Each row was made from one walk, in order. Every step used is in the known rows, and no mark comes twice. Write each row's walk.
Known rows:
retafik > vokez > mileze > kotivip: 12,-28,-20,-22,61,-7,51,-8,-3,8,-11,-19,-31,-22,-16,-52,-23,-6,-16,-12,-9
mipov > puza > mileze > vokez: 25,-3,-10,-27,70,-3,4,-24,-27,-1,-16,-3,-30,-12,28,28,8,21,-31,-7,-18
mipov > kotivip > mileze: 24,-1,8,-36,11,-28,33,-7,-11,22,10,-11,-29,-3,-18,24,9,17,4,13,33
mipov > kotivip > vokez > retafik: 31,-2,2,-53,23,-17,64,2,-22,26,2,3,-32,-14,11,76,22,3,11,33,16
retafik > vokez > mileze > puza > mipov: 3,-22,-15,-31,64,-24,42,-30,-35,-4,-43,4,-33,-23,-17,-46,-16,-7,-17,-33,-32
vokez > mileze > puza > mipov > kotivip: -1,-15,5,-32,44,-28,35,-28,-24,11,-19,2,-26,-20,-23,-3,-14,9,-21,-41,3
mileze > puza > mipov: 15,-25,-3,-44,29,-17,-2,-26,-69,11,-32,11,-33,-22,-10,0,9,21,-25,-31,-11
kotivip > puza > mileze > vokez: 19,-1,8,-32,41,-2,25,-9,-33,1,-26,-9,-25,-16,33,27,5,8,-29,2,-30
mipov > puza > mileze > vokez > retafik: 19,0,-8,-30,82,0,38,-20,-32,3,-18,6,-30,-25,37,37,20,19,-42,10,-25
mileze > puza > mipov > kotivip > vokez > retafik: 16,-21,-1,-55,33,-17,66,-17,-45,18,-30,19,-31,-32,6,78,13,-15,3,6,7
puza > mileze > vokez: 30,-9,-1,-30,44,-17,9,-3,-34,-2,-28,-2,-27,-5,20,12,-6,16,-16,-22,-32
vokez > retafik: 25,0,4,-45,30,-13,29,-3,-53,21,-3,5,-34,-17,4,8,29,36,-24,14,-8
mipov > puza > mileze: 34,10,-10,-31,77,-10,-8,-22,-33,-7,1,2,-36,-6,14,16,32,32,-39,8,-10
vokez > kotivip > puza > mipov: 26,-13,-5,-52,15,25,61,-24,-27,1,-27,-16,-40,-28,-4,21,27,28,-9,15,-23
mipov > puza > mileze > vokez > kotivip: 34,-10,-23,-29,72,15,38,-30,-14,-7,-23,-15,-33,-11,25,29,1,21,-21,14,-46
vokez > kotivip > puza: 31,-2,-4,-50,17,17,43,-18,-33,14,-8,-24,-36,-14,7,13,21,31,-16,42,-29
kotivip > mileze > puza > mipov: 15,-28,6,-40,27,-24,11,-24,-59,5,-24,8,-31,-29,-16,-13,15,4,-16,-11,15
mipov > kotivip > mileze > vokez: 14,-15,9,-30,5,-23,45,-9,-6,29,-7,-15,-22,-8,-4,32,-14,5,12,-1,24
mileze > vokez: 22,-17,1,-37,14,-12,8,-9,-42,26,-19,-8,-27,-9,11,10,-6,26,-8,-17,-12
vokez > mileze > kotivip > puza > mipov: 3,-29,9,-31,42,17,52,-17,-8,2,-4,-14,-28,-51,-12,-23,8,7,-33,-20,27
retafik > vokez > kotivip > mileze > puza: 25,-26,-27,-39,44,-13,61,-26,-42,5,-37,-16,-35,-11,-9,-25,-13,-14,1,41,-48
mileze > puza > mipov > kotivip > vokez: 22,-25,-4,-51,22,-22,32,-22,-39,15,-29,9,-32,-19,-2,68,2,-11,11,-11,12
kotivip > puza: 20,5,9,-45,17,-3,9,-13,-45,20,1,-12,-33,-13,11,13,29,32,-28,22,-3

Which walk is each row?
39,-38,-7,-44,27,-1,18,3,-33,17,2,-9,-33,-25,6,27,7,-6,3,12,27 => mileze > kotivip > vokez
37,-10,-34,-42,34,1,60,-16,-23,6,-31,-19,-43,1,-7,-8,-6,16,9,22,-53 => retafik > vokez > kotivip
14,11,7,-43,10,-7,33,-14,-21,32,3,-16,-29,-6,4,48,15,27,-16,18,7 => mipov > kotivip > puza
28,12,7,-38,46,-8,12,-7,-39,-6,-9,-6,-33,-11,20,16,28,20,-36,19,-21 => kotivip > puza > mileze
24,-19,9,-42,51,-32,9,-15,-45,8,0,0,-28,-17,2,-13,0,-9,-16,14,-2 => kotivip > vokez > mileze > puza
17,-11,7,-38,46,-37,33,-16,-20,18,3,-4,-25,-9,-2,22,-13,-14,-3,10,9 => mipov > kotivip > vokez > mileze > puza
38,7,-6,-42,48,10,46,-12,-26,-13,-18,-18,-36,-9,17,18,20,21,-24,40,-49 => vokez > kotivip > puza > mileze
31,-24,-13,-41,14,6,42,-14,-30,18,-28,-21,-30,-8,7,10,-13,27,3,4,-41 => mileze > vokez > kotivip
33,-33,-4,-49,36,4,51,7,-37,20,-1,0,-32,-37,15,37,20,-8,-7,30,21 => mileze > kotivip > vokez > retafik
24,-5,3,-33,55,-13,43,1,-39,1,-29,8,-26,-19,28,24,6,12,-26,-4,-38 => puza > mileze > vokez > retafik
41,-26,-6,-40,66,-2,52,13,-31,-6,-10,6,-32,-35,24,41,18,-20,-17,28,2 => puza > mileze > kotivip > vokez > retafik
9,-18,-6,-43,22,-22,20,-27,-45,20,-32,7,-29,-14,-15,35,-4,16,-12,-34,0 => mileze > puza > mipov > kotivip
21,-28,8,-43,49,-25,26,-21,-41,-5,-19,9,-31,-31,-5,-7,6,-13,-9,-14,8 => kotivip > vokez > mileze > puza > mipov
12,-12,6,-36,24,-36,19,-18,-40,27,-2,-5,-23,-7,-12,18,-5,4,-12,12,16 => mipov > kotivip > mileze > puza
16,-18,13,-37,22,-14,55,-3,-35,24,-12,-1,-25,-30,11,6,11,6,-8,19,7 => kotivip > mileze > vokez > retafik
3,-20,-11,-25,58,8,65,-13,-2,11,-9,-26,-29,-33,-1,-39,-13,-13,-28,10,-9 => retafik > vokez > mileze > kotivip > puza
40,-17,-14,-33,44,2,44,-9,-21,-9,-38,-15,-31,-5,17,15,-14,14,-5,0,-58 => puza > mileze > vokez > kotivip
33,-14,-2,-49,11,-16,46,-10,-11,11,-16,2,-37,-14,-7,73,15,0,28,-9,33 => puza > mipov > kotivip > vokez
18,-17,8,-39,30,-32,-3,-17,-65,17,-6,-1,-27,-16,-5,-20,10,8,-24,18,6 => kotivip > mileze > puza
11,-25,6,-33,3,-14,60,-15,1,17,-26,-6,-25,-23,-13,41,-8,0,19,-28,33 => puza > mipov > kotivip > mileze > vokez
26,-4,-27,-46,30,14,75,-20,-21,9,-30,-28,-41,-11,7,6,7,8,-2,46,-55 => retafik > vokez > kotivip > puza
21,-16,-5,-45,11,23,56,-21,-27,21,-25,-28,-29,-19,22,24,-2,20,-10,27,-40 => mileze > vokez > kotivip > puza
22,-35,-29,-42,43,-5,76,-31,-35,-7,-54,-7,-37,-25,-20,-18,-7,-19,8,13,-38 => retafik > vokez > kotivip > mileze > puza > mipov
21,-7,-3,-42,11,-14,34,-15,-16,15,-18,1,-34,-10,-19,41,8,29,5,-32,18 => puza > mipov > kotivip
10,-13,9,-33,52,-32,-3,-21,-53,13,-3,-1,-26,-13,-9,-45,-6,19,-41,-10,-16 => vokez > mileze > puza
21,-11,7,-38,10,-21,48,-12,-6,9,-9,-3,-33,-17,-27,29,14,12,11,-13,42 => puza > mipov > kotivip > mileze
28,-24,-5,-42,30,-13,29,-23,-53,11,-13,-13,-31,-15,-9,-18,2,9,-13,39,-20 => vokez > kotivip > mileze > puza
